Each row was made from one small tree. Brackets hold a mark, then the marks that hang from it, in alphabetical order. Every link used is in the known rows. Write each row's tree.
Known rows
{ropir basof {gopu venet}}: [-0.133  1.861  0.573 -0.534 -0.517 -0.105 -0.139 -0.883 -0.019 -0.467
 -1.206 -1.255 -3.127 -1.095 -0.649  1.286  2.765 -0.173 -2.413]
{ropir {basof femid} {sefe {venet gopu}}}: [-0.443  2.005 -0.611 -1.362 -0.796 -0.180  0.127 -2.175 -2.979 -0.468
 -0.289 -0.952 -2.638  2.265  1.367  0.573  0.707 -0.492 -0.791]
{venet {gopu ropir} sefe}: [ 0.277  2.894 -2.299 -2.372 -0.039  0.096  0.621 -1.870 -1.472 -0.698
 -1.474 -0.711 -1.915  1.273 -1.353  1.579  0.176 -0.284  0.073]
{basof {ropir sefe}}: [ 1.314  0.757 -0.563 -0.638 -0.902 -0.416  0.400 -1.003 -4.165 -0.445
 -1.895 -0.568  0.290  1.395  0.482  0.803  0.815  0.680 -0.465]
{basof femid {ropir {gopu venet} sefe}}: [-0.132  2.655  0.119 -0.566 -0.070 -0.972  0.665 -1.003 -4.226 -0.166
 -1.182 -0.294 -1.325 -0.890 -0.056  0.044  1.247  0.560 -1.106]
{gopu {ropir sefe} venet}: [ 0.946  1.948 -0.346 -1.856 -0.665  0.337  0.816 -1.641 -2.896 -0.122
 -2.215 -0.712 -1.742 -0.652 -2.025  0.771  2.387  0.942 -1.311]
{basof ropir}: [ 1.461  0.769 -0.889 -0.896 -0.706 -0.255  0.183 -1.601 -1.567 -0.318
 -1.437 -0.284  0.324  0.717 -0.515  1.115  0.977  0.284 -0.747]
{gopu {ropir {basof femid}} venet}: [-0.425  1.976 -0.669 -1.746 -0.295  0.299  1.052 -1.722 -0.801 -0.148
 -0.850 -0.648 -2.000 -0.908 -2.510  0.968  2.680  0.456 -2.342]
{venet {gopu {ropir {basof femid}}} sefe}: [-1.197  2.911 -2.369 -2.017  0.162 -0.131  1.010 -1.355 -1.934 -0.863
 -0.574 -0.932 -2.130  1.645 -0.922  1.404  0.412 -0.363 -0.711]
{venet gopu}: [ 0.333  1.739 -0.915 -1.821 -0.680  0.511  0.009 -1.786  0.525 -0.467
 -0.604 -0.711 -1.354  0.802 -0.438  1.474  0.576 -0.585 -0.956]
{belome femid}: [ 1.787  0.998 -1.266 -2.063 -1.151 -0.550 -0.305 -1.343  0.560  0.556
 -0.687 -0.468 -0.904 -1.097 -1.767  1.596  1.898  0.016 -0.396]
{sefe {venet {gopu ropir}}}: [ 1.444  3.160 -1.327 -2.461 -0.628  0.324 -0.051 -3.278 -0.625 -0.497
 -1.251 -0.307 -2.172  0.915 -1.389  0.697  0.359 -0.336 -0.333]
{gopu {ropir {basof femid} {sefe venet}}}: [ 0.591  1.830 -0.487 -1.649 -0.960 -0.377  0.136 -1.962 -4.222 -0.171
 -0.956 -0.691 -1.577  1.548 -0.429  0.266  1.251  0.428 -0.962]
{sefe {ropir {basof {femid belome}} gopu} venet}: [-1.519  1.620 -0.002 -0.293  0.262 -0.853 -1.994 -3.522 -4.896  0.076
 -0.011 -0.258 -2.123  1.709 -0.208  0.903  0.588 -0.208 -0.875]
{basof {femid belome}}: [-0.958  0.864  0.016 -1.790 -0.236 -0.159 -0.864 -1.879 -1.775  0.672
  0.340 -0.262 -0.082  1.403 -1.989  1.459  0.096 -0.208 -0.435]
{gopu ropir}: [ 1.423  1.601 -0.782 -2.098 -0.850  0.339  0.048 -1.538 -0.616 -0.164
 -1.234 -0.414 -0.290  0.179 -2.251  1.201  1.131  0.310 -1.131]
{gopu {ropir {basof {femid belome}} sefe} venet}: [-1.807  2.091  0.094 -1.553  0.029  0.148  0.680 -1.301 -5.003 -0.137
 -1.186 -0.960 -1.961  0.892 -2.455  1.104  1.466  0.929 -1.247]
{gopu {venet {sefe {ropir {basof {femid belome}}}}}}: [-2.727  0.432 -1.556 -0.541  1.056 -0.458 -0.253 -3.536 -5.001  0.352
 -0.897 -0.601 -2.727  1.177 -1.319  1.954  2.274  0.287 -0.865]
{femid belome}: [-0.035  0.602  0.109 -1.514 -0.468  0.119 -1.014 -1.802 -1.549  0.304
 -0.653 -0.633 -0.459  1.575 -1.849  1.866  0.397 -0.072 -0.317]
{gopu {ropir {basof {femid belome}}} {venet sefe}}: [-1.968  2.122 -1.169 -1.706  0.734 -0.374  0.562 -1.993 -3.599  0.094
 -1.118 -0.912 -2.653  0.954 -3.050  1.712  1.592  0.361 -0.553]
{sefe {ropir gopu}}: [ 0.406  1.291 -0.508 -0.520 -0.367 -0.266 -1.279 -2.377 -2.328 -0.209
 -0.847 -0.246 -0.885 -0.175 -0.108  1.062  1.350  0.026 -1.532]

Write each row's tree
[-0.577  1.019 -1.313  0.146  0.064 -0.777 -0.965 -1.861 -3.697 -0.645
 -1.335 -1.027 -2.297  0.998  0.808  1.671  1.789 -0.152 -1.236]
{venet {sefe {ropir basof gopu}}}
[ 0.506  1.032 -0.678 -0.974 -0.662 -0.707  0.624 -1.082 -4.394 -0.068
 -0.856 -0.240  0.687  1.176  0.345  0.422  0.469  0.545 -0.515]
{basof femid {ropir sefe}}
[-2.687  1.750  0.051 -0.196  0.714 -0.360 -0.929 -2.687 -4.034 -0.038
 -0.346 -0.544 -2.532 -0.081 -1.379  1.269  1.898  0.251 -1.983]
{sefe {ropir {basof {femid belome}} {gopu venet}}}
[ 1.379  2.267 -1.112 -1.100 -0.650 -0.347  0.300 -2.678 -4.091 -0.759
 -1.904 -0.416 -1.626  2.120  1.357  0.365 -0.004  0.011  0.374]
{basof {ropir {sefe {venet gopu}}}}
[ 0.013  0.200 -1.176 -0.700 -0.485 -0.281 -0.862 -4.119 -3.055  0.235
 -0.263 -0.092 -1.594  1.090  0.369  0.785  2.154 -0.044 -1.572]
{sefe {ropir {basof femid}} venet}
[ 0.546  1.261 -0.392  0.006 -0.518 -0.487 -1.641 -3.227 -2.907 -0.406
 -1.062 -0.559 -2.573  0.721  0.826  0.840  1.982 -0.180 -1.585]
{sefe {ropir basof gopu} venet}
[-0.524  1.855 -0.357 -0.381  0.014 -0.697 -0.031 -0.979 -1.167 -0.352
 -1.567 -1.489 -3.884 -0.357 -0.315  1.686  2.694 -0.353 -1.419]
{ropir basof {gopu {venet sefe}}}
[-1.348  2.770  0.575 -0.542  0.415 -1.069  0.066 -1.155 -5.888 -0.025
 -1.098 -0.343 -1.218  0.356 -0.959  0.436  0.293  0.633 -0.302]
{basof {femid belome} {ropir {gopu venet} sefe}}
[ 0.008  0.293 -1.967 -0.840  0.325 -0.209 -0.070 -3.850 -2.967  0.372
 -1.880 -0.310 -2.546 -0.365 -0.780  1.652  3.061  0.282 -0.924]
{gopu {venet {sefe ropir}}}
[ 1.884  2.320  0.130 -0.368 -0.840 -1.227 -0.598 -1.750 -4.787 -0.404
 -1.881 -0.428 -1.277  1.140  1.194  0.021  0.433  0.213  0.037]
{basof {ropir gopu {sefe venet}}}
[-2.041  1.646 -1.296 -1.051  0.370  0.000 -1.067 -4.431 -4.124 -0.247
 -0.021 -0.238 -2.416  2.690 -0.109  1.207  0.383 -0.383 -0.585]
{sefe {ropir {basof {femid belome}}} {venet gopu}}
[-2.253  3.029 -0.656 -1.873 -0.005  0.314  0.525 -0.816 -4.926 -0.964
 -0.578 -1.076 -1.396  2.753 -1.259  1.181 -0.689  0.307 -0.576]
{venet {gopu {ropir {basof {femid belome}} sefe}}}
[-0.659  0.139 -1.826 -0.238  0.260 -0.086  0.116 -3.249 -3.211 -0.161
 -2.001 -0.883 -3.195  0.086 -0.228  1.932  3.670  0.321 -1.599]
{gopu {venet {sefe {ropir basof}}}}
[-2.243  2.209  0.902 -0.794  0.278 -0.416 -0.544 -1.160 -1.889  0.073
 -0.080 -0.933 -2.650 -0.103 -1.755  1.344  1.477 -0.173 -1.728]
{ropir {basof {femid belome}} {gopu venet}}
[-0.393  1.272 -2.677 -1.182  0.276 -0.021 -0.254 -3.377 -2.970 -0.466
 -1.243 -0.466 -1.930  1.462  0.343  1.759  0.948 -0.348 -0.233]
{venet gopu {sefe ropir}}
[-1.486  1.750 -0.077 -1.574 -0.307 -0.067  0.055 -0.661 -5.372 -0.348
 -0.754 -0.995 -0.507  2.412 -1.701  1.165  0.146  0.728 -0.754]
{gopu {ropir {basof {femid belome}} sefe}}
[ 0.022  1.992  0.614 -0.662 -0.910 -1.010 -0.860 -1.240 -3.709 -0.094
 -0.275 -0.923 -2.424  1.260  1.274  0.234  1.034 -0.285 -1.104]
{ropir {basof femid} gopu {sefe venet}}
[ 0.823  2.452 -0.052 -0.477 -0.165 -0.593  0.230 -1.506 -1.372 -0.395
 -1.783 -0.351 -1.664 -1.398 -0.825  0.713  1.804  0.253 -1.329]
{basof {ropir {gopu venet}}}
